Known rows, with every step that occurs:
moda/fuga/deze/koma: -0.368	1.342	-1.305	-1.084	-0.391	0.047	1.438	0.037	0.036	0.092	-1.846	0.418	-1.119	-0.105	-2.010	3.009	-1.834	1.144	-1.105	0.356	0.663	-2.497	1.041	1.590	-1.385	1.878	-2.831	1.668
koma/nuliri/pemera/zeze/gedif/moda: -0.059	-0.245	0.890	-0.293	-0.814	-0.481	0.746	-0.747	0.750	-0.232	0.574	-0.685	1.674	-0.165	0.286	-2.553	2.173	-0.604	0.639	-1.340	-1.509	3.015	-1.163	0.015	-0.269	-2.281	3.082	-0.807
nuliri/gedif/moda/koma/deze: 0.098	-1.630	0.515	0.174	-0.873	-0.514	0.250	1.325	0.204	1.756	-1.224	0.603	0.401	0.893	2.863	-1.435	0.248	-1.316	2.507	1.219	-1.178	-0.787	-0.168	-0.386	1.514	0.579	-1.948	1.891
nuliri/pemera/moda/gedif/zeze: 1.689	1.868	-0.652	-0.132	1.772	-1.473	-1.049	-0.919	1.958	-2.019	2.272	-1.970	0.840	-0.899	2.855	-2.498	-1.574	0.948	0.591	-1.103	1.778	2.075	-1.207	-0.746	0.865	0.186	2.074	-1.241
koma/deze: -0.276	0.695	-1.299	-0.013	0.414	1.436	0.797	2.061	1.472	0.020	-1.746	0.529	-2.576	0.886	1.920	-0.435	1.501	-1.310	0.378	-2.095	0.598	0.097	-1.628	1.534	1.339	0.642	0.470	1.706
zeze/gedif/nuliri/pemera/moda: 0.237	0.685	2.072	-0.239	1.612	-0.023	0.038	-1.184	1.196	-0.996	1.956	-0.479	0.542	0.808	-0.192	-3.704	-0.686	0.946	1.170	0.381	1.618	1.620	-1.003	-0.403	3.476	-0.631	2.591	-2.078
zeze/gedif/moda/fuga: 0.321	0.232	0.291	-0.108	-2.121	1.347	0.198	-0.848	0.623	3.379	2.010	0.361	1.010	-0.513	-0.400	-0.829	-0.864	-0.785	-0.689	3.151	-0.096	0.303	0.238	-0.969	3.016	-0.740	0.281	1.413
deze/koma/nuliri/fuga/moda: 0.306	0.917	-1.442	0.793	-0.850	0.927	-0.002	-0.644	-2.385	0.763	-0.365	1.027	-0.046	-1.219	-1.572	3.588	0.549	-0.218	-2.024	-3.409	-0.619	-3.173	-0.960	0.854	-4.907	-0.873	-1.676	0.142
zeze/gedif: -0.341	-0.327	-0.212	1.553	0.825	0.635	1.791	1.615	-0.233	0.507	1.672	0.079	-1.291	-1.090	0.602	0.109	0.246	-1.398	-0.020	0.911	2.973	0.429	-2.109	1.381	2.517	-0.443	1.158	1.444
nuliri/fuga/deze/koma/moda: -1.257	0.102	0.787	0.815	-0.782	-1.173	1.346	1.298	-1.026	-0.940	-0.431	1.422	-0.946	0.370	-0.561	2.471	-0.533	0.066	0.618	-0.868	-0.495	-2.062	0.480	1.324	-2.915	1.771	-3.328	0.112
gedif/moda/fuga/deze: -1.042	0.207	-1.041	-3.543	-1.702	0.111	0.002	-0.150	1.919	0.947	-0.931	0.514	-0.487	0.739	-2.198	-0.570	1.114	-0.021	0.580	2.022	-1.323	-0.728	2.572	-1.329	1.058	1.657	-1.008	1.000
deze/koma/moda/fuga/nuliri/pemera/zeze/gedif: 0.625	1.488	2.329	3.928	-1.081	-0.254	0.956	-2.494	-3.266	0.611	0.450	-1.054	-0.368	-0.569	0.967	1.416	-1.992	0.851	-2.721	-0.966	-2.663	4.115	-0.353	0.560	-3.997	-1.698	-0.477	-0.597
koma/nuliri/pemera/zeze/gedif: -0.305	0.497	-0.170	1.849	0.918	0.102	2.191	0.334	-0.422	-1.457	0.788	-1.044	0.254	-1.151	0.127	-0.295	1.236	0.079	0.116	-2.337	-1.146	3.676	-2.373	1.827	-1.240	-2.310	3.114	-0.062
zeze/gedif/moda/fuga/deze/koma: -0.401	1.055	1.013	-1.122	-2.137	-0.160	0.370	-1.671	-0.426	3.651	-0.091	0.540	0.865	0.439	-1.803	0.322	-2.155	-0.774	-0.655	4.087	0.911	-2.297	2.026	-0.497	0.564	0.949	-2.369	0.165
pemera/nuliri/fuga/deze/koma/moda/gedif: 0.083	-2.208	0.963	1.537	1.137	-0.959	-2.589	0.800	-3.431	-0.108	0.394	1.077	0.142	0.631	0.352	2.265	-0.847	1.507	-0.053	-0.503	1.079	-1.524	2.629	0.988	-2.375	-0.149	-0.809	-0.276
zeze/gedif/moda/fuga/deze/koma/nuliri/pemera: -0.441	1.845	0.868	-1.688	-1.556	0.189	0.631	-1.778	-0.598	2.892	-0.914	-0.533	1.496	1.040	-1.629	0.303	-3.578	-0.976	-0.044	2.237	-2.682	-1.950	1.034	1.037	-0.286	0.220	-2.442	-0.908
koma/moda: 0.366	-1.532	0.240	-0.233	0.572	0.194	0.419	2.591	-0.273	-1.871	0.509	0.602	-2.450	0.440	1.935	-0.710	2.134	-0.762	1.243	-2.540	0.896	0.526	-1.210	2.324	0.664	0.953	1.025	1.073
zeze/gedif/nuliri/pemera: -0.933	0.568	1.103	-0.639	0.743	0.360	0.968	0.693	2.852	-1.037	-0.256	-1.128	0.755	0.762	0.278	-0.986	-1.736	-1.056	-0.159	1.597	0.427	0.923	-2.030	0.588	5.293	-0.648	0.985	-1.214
fuga/nuliri/gedif/zeze: -0.412	-1.035	-1.101	1.873	1.943	-0.192	-1.833	-0.087	0.200	-1.933	-0.022	-1.506	-1.266	-0.912	3.396	1.000	-0.078	-1.418	-1.480	-0.140	1.158	0.645	-2.686	-1.474	0.029	-0.378	1.372	-0.866
nuliri/pemera/zeze/gedif/moda: -0.766	0.399	1.274	-0.360	-1.741	-1.631	2.246	-0.871	2.385	-0.287	1.009	-0.592	1.447	-0.504	0.599	-2.422	2.015	-0.247	0.181	0.122	0.129	3.861	-0.905	-1.174	1.387	-1.265	1.842	0.307
moda/gedif/nuliri/pemera: 0.097	0.042	-0.200	-1.708	1.048	-0.386	-1.188	1.467	4.008	-2.112	-0.731	-1.770	0.953	0.263	1.673	-0.562	-2.164	-0.707	-0.981	1.112	0.570	1.075	-0.959	0.346	5.614	-1.432	0.983	-0.392
pemera/moda: 1.126	-0.831	-0.511	-0.210	1.708	-0.072	0.389	0.340	-0.221	-1.819	2.026	0.944	-1.998	-0.630	0.099	-2.141	2.623	1.909	1.420	-3.040	3.669	0.340	-0.647	0.640	-0.208	0.549	2.199	1.400
deze/koma/nuliri/pemera/moda/gedif: 2.711	0.337	0.109	0.647	2.020	-0.772	-1.083	-0.400	-1.633	-0.918	1.399	-0.802	0.132	-0.729	2.128	-0.804	-2.443	1.276	-0.092	-3.270	2.401	-0.779	-1.097	2.779	-1.288	-1.696	0.794	0.260
gedif/moda: 0.224	-1.728	-0.553	-2.759	-0.854	-0.267	-0.032	1.086	2.550	-0.640	-0.380	0.740	-0.387	0.191	0.710	-1.672	2.621	-0.875	0.617	-0.794	2.030	-1.137	-0.345	-0.187	2.606	0.430	0.529	1.511
nuliri/fuga: -0.989	-0.089	-1.774	1.392	-0.599	0.507	2.127	1.663	1.573	-1.260	0.905	1.002	-0.227	-1.656	-0.493	2.637	0.237	0.605	-0.593	-1.014	0.068	-0.297	-1.809	0.162	0.507	-0.299	-1.087	2.434
zeze/gedif/nuliri/pemera/moda/koma: 1.260	-0.255	1.805	0.163	1.959	-0.749	1.331	-0.600	-0.515	-0.983	0.996	-0.481	1.831	0.421	-1.348	-3.039	-1.496	2.022	2.923	1.263	0.304	0.487	0.193	0.009	1.608	0.705	0.224	-1.787

Rows:
2.060	-1.216	0.600	-0.514	2.180	0.013	-3.887	-0.117	0.857	-1.179	1.901	-0.186	0.428	0.025	0.793	-3.422	0.497	0.993	0.172	0.247	3.657	0.549	0.841	-1.033	2.998	-1.831	3.874	-1.410 => pemera/moda/gedif/nuliri
0.460	1.121	-1.433	-0.716	0.029	0.699	1.520	1.099	-1.872	1.739	-2.485	0.376	-2.160	0.486	-0.377	-0.197	2.683	-1.191	1.476	-1.556	-1.300	-0.584	0.770	0.337	-2.781	2.205	-1.921	0.819 => fuga/moda/koma/deze
-0.296	-0.315	-1.111	0.966	1.029	-0.557	-0.388	0.715	1.962	-2.122	0.804	-1.011	0.205	-0.919	3.391	0.810	-0.621	-0.686	-0.272	-0.274	1.779	0.096	-3.237	-0.054	1.553	0.405	1.226	0.246 => nuliri/gedif/zeze
-0.023	0.395	1.371	1.593	-0.907	-0.800	1.476	-1.270	-1.040	1.733	-2.453	-0.928	0.544	0.661	0.750	-2.634	1.527	-1.033	1.224	0.849	-3.613	3.760	0.970	-2.210	-2.206	-0.697	-0.605	-1.055 => fuga/nuliri/pemera/zeze/gedif/moda/koma/deze
-0.242	-0.169	0.021	2.539	0.293	-0.185	1.990	0.494	-0.235	-0.641	1.632	-0.003	-0.337	-1.796	-0.020	-0.275	2.685	0.189	-0.497	-0.486	2.420	3.272	-1.499	0.297	-0.385	-1.651	3.118	1.054 => pemera/zeze/gedif
0.447	-0.700	1.061	-0.079	0.810	-1.736	-1.159	2.065	-1.719	-0.108	-0.219	-0.140	-1.844	0.398	2.015	0.396	-0.844	-1.638	0.348	0.576	2.596	-1.189	1.240	2.245	-0.549	0.770	-1.052	-0.179 => fuga/deze/koma/moda/gedif
-0.079	-4.675	0.445	-1.152	0.847	-0.393	-2.551	0.122	0.027	-0.745	0.787	0.945	0.192	0.960	2.111	-1.239	2.614	1.175	0.546	-1.262	2.935	-0.585	0.049	-0.525	2.931	-0.862	2.622	1.854 => pemera/nuliri/gedif/moda
-0.893	-0.164	-1.341	-0.354	1.398	-0.141	1.587	1.109	1.139	-2.567	-1.504	-1.111	-2.942	-0.356	1.055	0.937	0.454	-0.581	-0.924	-2.003	-0.024	1.447	-1.835	0.623	0.965	0.077	-0.641	1.193 => fuga/nuliri/pemera
-1.281	-1.070	-0.474	-1.516	-0.661	0.568	-1.900	-0.242	-0.323	1.565	0.373	0.116	-0.041	0.465	-0.464	-0.079	-0.031	-0.710	0.722	1.901	-3.097	-0.644	1.422	-0.722	0.491	-0.648	0.426	0.456 => koma/nuliri/gedif/moda/fuga/deze
-0.379	0.395	0.534	1.382	-0.689	0.659	0.593	-0.586	-1.801	2.091	0.550	0.431	2.349	-0.909	-3.560	1.218	-0.313	-0.441	0.111	3.321	-1.974	-0.975	0.990	-2.453	-0.726	-0.271	-1.788	-1.932 => zeze/gedif/nuliri/fuga/moda/koma
-0.592	-2.215	0.922	0.528	0.870	-0.576	-0.667	0.568	-2.988	-1.525	-0.975	1.978	-0.597	1.508	-1.103	2.337	0.872	2.445	0.850	-2.684	0.461	-2.495	1.885	1.546	-3.686	1.663	-1.283	-0.141 => pemera/nuliri/fuga/deze/koma/moda
-2.509	-0.023	-0.650	-1.322	0.195	0.148	-0.242	1.089	2.807	-1.963	-1.557	0.686	0.510	0.678	-3.104	1.160	0.426	0.266	0.377	1.675	-1.269	-1.289	1.007	-1.619	1.378	0.602	-0.613	-1.401 => gedif/nuliri/fuga/deze
1.685	-1.279	-1.322	-0.208	1.246	0.886	0.010	1.442	-0.936	-1.491	-1.702	0.516	-0.727	-0.227	0.635	1.912	-0.202	-0.081	-0.605	-3.835	2.446	-3.705	-2.103	3.939	-1.524	-0.299	-0.068	1.119 => deze/koma/nuliri
0.015	0.308	-1.657	2.377	0.681	1.040	-2.035	-1.474	-0.132	-0.300	0.435	-1.601	-0.422	-1.223	2.253	2.324	-2.221	-0.128	-2.678	1.011	-1.496	1.284	-1.568	-2.009	-0.413	-0.696	0.616	-0.210 => moda/fuga/nuliri/gedif/zeze
0.296	1.099	0.425	0.217	-2.069	0.765	0.634	-2.116	0.411	1.332	1.062	-0.790	2.576	-0.523	-0.876	-1.284	0.072	0.672	-0.556	-0.126	-4.217	3.544	-0.044	-0.534	-0.756	-2.646	2.264	-0.159 => koma/nuliri/pemera/zeze/gedif/moda/fuga
-1.293	0.802	0.345	-1.360	-1.619	0.445	0.392	-0.712	0.359	3.393	0.990	0.258	-0.038	0.341	-2.147	-1.104	-0.278	-1.251	0.528	4.672	-0.823	0.130	2.161	-1.638	2.033	0.726	-0.440	0.184 => zeze/gedif/moda/fuga/deze
-1.022	-0.394	1.827	-0.549	-0.570	-0.600	-1.140	0.620	0.461	-1.662	-1.870	1.192	0.698	1.854	-1.397	1.333	-0.880	0.044	0.367	0.185	-1.203	-2.842	1.337	0.204	-1.087	1.206	-2.121	-2.635 => gedif/nuliri/fuga/deze/koma/moda
0.806	-0.984	0.525	1.279	1.248	-1.129	-3.868	-0.471	-2.289	-0.901	-0.245	0.015	1.904	0.877	1.154	1.824	-1.655	1.269	-0.123	-0.367	0.527	-2.000	2.140	-0.202	-3.518	0.953	-0.198	-2.827 => pemera/nuliri/fuga/deze/koma/moda/gedif/zeze
-0.642	1.974	0.784	1.973	-1.042	1.704	0.103	-0.717	-1.693	4.064	-0.922	0.560	1.620	0.638	-2.277	0.175	-0.432	-1.587	0.435	2.934	-3.824	-0.428	1.152	-2.555	-1.099	-0.145	-1.925	-2.480 => zeze/gedif/nuliri/fuga/moda/koma/deze
0.272	-0.233	-2.030	0.842	0.449	1.930	-0.235	-0.043	-0.685	-0.093	-0.605	-0.211	-2.417	-0.974	-0.549	2.075	-0.094	0.497	-2.277	-0.447	-0.810	0.773	-0.122	-0.262	-0.409	-0.550	-0.127	1.804 => moda/fuga/nuliri
2.358	1.620	-0.478	0.001	0.558	0.879	0.593	-2.026	-1.448	-0.733	0.547	0.014	0.224	-0.135	-0.577	0.570	-2.797	3.455	-0.394	-4.300	-1.075	-1.155	-0.836	2.765	-3.051	-0.232	-0.541	0.989 => deze/koma/nuliri/pemera/moda/fuga
1.113	0.488	0.609	-0.369	0.945	-1.851	-2.513	0.800	-0.568	-0.861	-0.858	-1.156	-0.047	0.665	2.794	-0.029	-1.704	-1.841	0.318	0.734	1.941	-1.694	0.796	1.031	-1.652	1.937	-0.501	-2.733 => fuga/deze/koma/moda/gedif/zeze
1.055	-1.026	-0.507	-1.715	-0.943	0.204	0.720	1.509	0.840	1.206	-2.899	0.915	0.121	1.382	0.883	-2.051	1.613	-0.930	2.769	-0.109	-1.151	-1.784	0.897	0.145	0.489	1.903	-1.994	1.319 => gedif/moda/koma/deze
-1.517	0.268	0.010	-0.981	-0.259	-0.472	-0.211	0.216	2.097	-1.719	-2.719	0.921	1.356	0.833	-2.769	2.598	-1.430	0.707	-0.839	1.045	0.376	-3.715	0.866	-0.469	-0.116	0.677	-2.591	-1.427 => gedif/nuliri/fuga/deze/koma
0.610	-0.307	-1.077	-2.246	-2.120	0.957	-0.290	-0.247	2.177	0.948	0.070	0.639	0.484	-0.062	-0.448	-0.314	0.447	0.416	-0.631	0.450	-0.669	-0.560	0.603	-0.694	2.140	0.226	-0.279	2.195 => gedif/moda/fuga
-2.063	2.322	0.825	-1.129	-2.530	-1.283	2.236	-2.071	1.758	1.333	0.449	-0.777	1.328	0.028	-2.359	-1.416	0.602	0.609	0.165	2.849	-3.248	4.257	1.948	-2.346	-0.077	-0.110	0.330	-0.204 => nuliri/pemera/zeze/gedif/moda/fuga/deze
-0.352	0.316	-1.874	0.776	-0.993	-0.233	2.751	0.720	-1.739	0.416	0.136	0.876	0.170	-2.072	-2.770	2.915	1.437	0.751	0.530	-0.394	-1.904	-0.939	0.597	-1.014	-3.547	1.296	-3.435	1.537 => nuliri/fuga/moda/koma
1.027	1.660	-1.835	-0.969	0.463	-0.382	-2.378	-0.380	0.476	0.438	0.753	-1.728	-0.139	-1.246	1.754	-0.296	1.091	-2.193	-1.612	0.206	1.988	0.589	-0.301	-1.701	-0.440	0.204	1.750	-1.620 => fuga/moda/gedif/zeze
-0.732	-1.079	-1.558	-0.021	0.404	0.955	-0.654	-0.567	-1.912	-0.253	0.606	1.412	-0.754	-0.422	-2.214	2.041	3.697	2.069	-1.118	-3.180	0.388	-0.255	0.803	-1.177	-2.512	-0.134	1.025	1.001 => pemera/nuliri/fuga/moda
1.698	-0.597	0.457	1.488	-0.285	1.167	-1.218	-0.498	-3.098	0.170	-0.933	0.262	-2.253	0.177	1.158	2.210	-1.475	0.300	-2.274	-1.785	-0.741	-0.833	0.149	1.516	-2.792	0.045	-1.652	0.633 => deze/koma/moda/fuga/nuliri
-1.026	2.650	1.662	-1.013	0.890	0.318	0.056	-2.412	0.608	0.703	1.470	-0.710	0.422	1.328	-3.130	-2.705	-2.051	1.761	1.175	3.076	-1.769	2.032	1.969	-1.573	1.931	0.595	1.116	-2.658 => zeze/gedif/nuliri/pemera/moda/fuga/deze
-0.012	-1.179	0.771	-0.584	-0.854	0.073	0.364	0.557	0.979	1.763	1.481	0.456	0.173	-0.188	0.815	-2.122	1.257	-2.075	0.512	1.955	2.529	-0.240	-0.790	-0.445	3.518	-0.437	1.015	0.690 => zeze/gedif/moda
